Every row comes from one small tree of marks. The marks that hang from a mark follow it in brackets, in the order of their numbers. Every link used is in the known rows. Which tree was each row made from?
(in the rows, 128 means zero)
Known rows
j_951{j_377{j_870{j_599{j_878{j_215 j_795{j_139}}}}}}: [114  82 106 158  94  68 141  82 105  96 152  91 152 105  98 106 190 127
  57 130  81 148]
j_377{j_870{j_599{j_878{j_795{j_139}}}} j_951}: [133  83  97 159 106  72 120 112  77 111 148  88 134 126 118  96 192 111
  62 132  98 141]
j_377{j_870{j_599{j_878{j_215}}} j_951}: [ 97  76 106 142  91  82 111  94  85 117 144  92 122 118 112 102 188 110
  52 147  86 130]
j_870{j_377 j_599}: [121  81 133 117 123  96  75 126 123 133 143  91 134 117 128 113 164 115
  79 130 102 153]
j_377{j_870{j_599} j_951}: [104  84 115 135 104  78 110 111  95 141 141  99 116 143 119 101 172 101
  69 132 104 143]
j_280{j_215}: [112  95 112 129 100 107 112 110 108 147 133  71 141 157 118 104 119 110
  90 105 106 136]
j_951{j_377{j_870{j_599{j_878}}}}: [114  88 109 141 103  78 118 100 128 125 149 110 115 111 119 100 186 144
  60 133  91 148]
j_795{j_139 j_878{j_215{j_280}}}: [130  73  80 154  90  94  98 115  77 112 125 120 168 148 122  84 129 122
  88  94  96 153]
j_139{j_795{j_878{j_215{j_280}}}}: [112  93 113 142  90  96  88 118 109 124 128 108 176 149 104 102 130 126
  92  84  93 154]
j_951{j_377{j_870{j_599{j_878{j_215 j_795}}}}}: [ 99  95 125 151 100  75 133  79 125 111 150  90 146 105  93 111 190 130
  54 134  80 142]
j_377{j_870{j_599{j_878{j_215 j_795}}} j_951}: [100  86 123 152  98  79 120  92  88 114 146  79 142 116  99 109 191 104
  54 142  86 127]
j_215{j_280 j_878{j_795{j_139}}}: [143  97 103 170 112  93  98 113  89 118 123 119 169 161 129  85 121 131
  95 100 113 163]
j_599{j_870 j_878{j_215 j_795}}: [108 100 142 131 111  98 126 109 104 116 151  67 158 105 103 100 167 133
  64 129  93 117]
j_599{j_878}: [129  95 117 131 107 110  96 128 104 130 146  93 123 127 129  98 144 142
  81 116 105 136]
j_878{j_215 j_795{j_139}}: [118  93 121 144 103  95 126 111  85 114 144  74 167 137 100 107 130 109
  85  99 101 141]
j_377{j_870{j_599{j_878{j_215{j_280}}}} j_951}: [105  82 100 154  87  82  99  91  85 118 121 116 132 134 113  87 178 121
  52 150  93 138]
j_599{j_870{j_377{j_951}} j_878}: [138  78 132 135 111  88  87 117 107 128 139  83 123 118 134  99 188 128
  70 139  85 121]
j_870{j_377{j_951} j_599{j_878{j_215{j_280}}}}: [125  69 116 143  97  92  60  99  94 112 117 109 144 125 120 102 183 119
  58 147  88 143]
j_870{j_377{j_951} j_599{j_878{j_215 j_795{j_139}}}}: [138  62 116 148 104  84  87 101  81  94 144  73 157 108 112 116 196  99
  60 135  81 138]
j_870{j_377{j_951} j_599{j_878{j_215{j_280} j_795}}}: [126  77 130 156 105  91  67  97  96 109 120  94 165 123 108 110 188 112
  60 142  87 140]

Write each row's tree
[124 100 113 160 100  98 112 110  82 112 121  98 180 153 100  94 122 123
  88 100 108 151]
j_878{j_215{j_280} j_795{j_139}}
[115  81 106 141 102  80 104 113  92 129 144 101 110 123 126  96 188 118
  59 143  98 135]
j_377{j_870{j_599{j_878}} j_951}
[115  77 100 161  93  71 128  93  71 101 147  82 147 117 106 101 190 100
  56 138  88 134]
j_377{j_870{j_599{j_878{j_215 j_795{j_139}}}} j_951}
[106  87 120 128  94  97 101 121 112 125 151  86 162 134 104 115 137 113
  92  81  86 145]
j_139{j_795{j_878{j_215}}}
[136  77 135 140 119  90  72 118 105 119 142  79 142 115 123 116 197 111
  64 137  91 140]
j_870{j_377{j_951} j_599{j_878{j_795}}}
[110 109 135 151 104 103 103 107 101 129 120  96 174 153  96  99 123 126
  86 107 107 144]
j_878{j_215{j_280} j_795}
[119  72 136 142 109  91  80  99  99 109 143  71 152 109 108 122 194 102
  58 141  81 133]
j_870{j_377{j_951} j_599{j_878{j_215 j_795}}}
[115  98 117 152 108 103 113  90 107 138 135  73 164 158 119 107 118 108
  90 104  99 141]
j_280{j_215{j_878{j_795}}}
[117  91 119 153 108  79 112 110  95 125 146  86 131 125 112 102 192 114
  62 139  96 134]
j_377{j_870{j_599{j_878{j_795}}} j_951}
[ 97  88 109 131  99  87 120  97 103 118 151  92 130 100 113 100 174 124
  57 147  91 135]
j_377{j_870{j_599{j_878{j_215}}}}
[136  68 121 129 110  93  65 121 102 122 141  92 121 116 136 112 191 114
  63 141  91 138]
j_870{j_377{j_951} j_599{j_878}}
[113  92 106 132 110  87 110 118 109 126 150 101 116 107 126  95 174 133
  62 142 102 140]
j_377{j_870{j_599{j_878}}}
[124  80 139 128 115  86  92 118 109 140 135  82 130 136 127 104 170 112
  79 127  92 127]
j_599{j_870{j_377{j_951}}}
[136  91 108 154 113  93 112 113  92 118 147  96 157 144 129  99 128 118
  93  97 105 152]
j_215{j_878{j_795{j_139}}}
[120  93  96 163 100  78 122  96  85  99 129 104 165 116 103  88 169 131
  60 139  98 150]
j_377{j_870{j_599{j_878{j_215{j_280} j_795{j_139}}}}}
[107  91 116 167  95  80 106  89  86 114 123 104 153 132  98  95 183 117
  54 144  92 140]
j_377{j_870{j_599{j_878{j_215{j_280} j_795}}} j_951}
[119  63 124 129 100  93  71 101  95 112 143  85 133 110 122 116 192 105
  56 143  81 132]
j_870{j_377{j_951} j_599{j_878{j_215}}}
[134  81 125 122 119 100  70 125 118 121 148  92 129 100 135 110 179 131
  68 142  97 144]
j_870{j_377 j_599{j_878}}
[126  78 129 148  99  90  81  95  98 118 117  99 150 129 120  93 179 129
  63 143  81 125]
j_599{j_870{j_377{j_951}} j_878{j_215{j_280}}}
[100  92 118 137 106  75 123 102 131 134 144 108 120 129 111 103 171 128
  70 122  98 154]
j_951{j_377{j_870{j_599}}}
[122  72 131 125 114  89  71 122 105 136 136  92 125 134 130 115 176 101
  72 129  97 147]
j_870{j_377{j_951} j_599}
[132  88  96 156 104  95 121  92  91 124 136  75 168 159 125 102 118 105
  94  98 100 150]
j_280{j_215{j_878{j_795{j_139}}}}
[114  82  98 148  93 101  89 111  94 128 123 118 163 150 116  91 132 122
  88  98  96 147]
j_795{j_878{j_215{j_280}}}
[125  90 134 146 113  97  73 102 113 108 124  95 172 108 108 108 174 129
  65 143  93 147]
j_870{j_377 j_599{j_878{j_215{j_280} j_795}}}
[129  88 142 159 107  86  89  95  99 114 117  87 169 127 106  98 182 126
  65 140  81 124]
j_599{j_870{j_377{j_951}} j_878{j_215{j_280} j_795}}
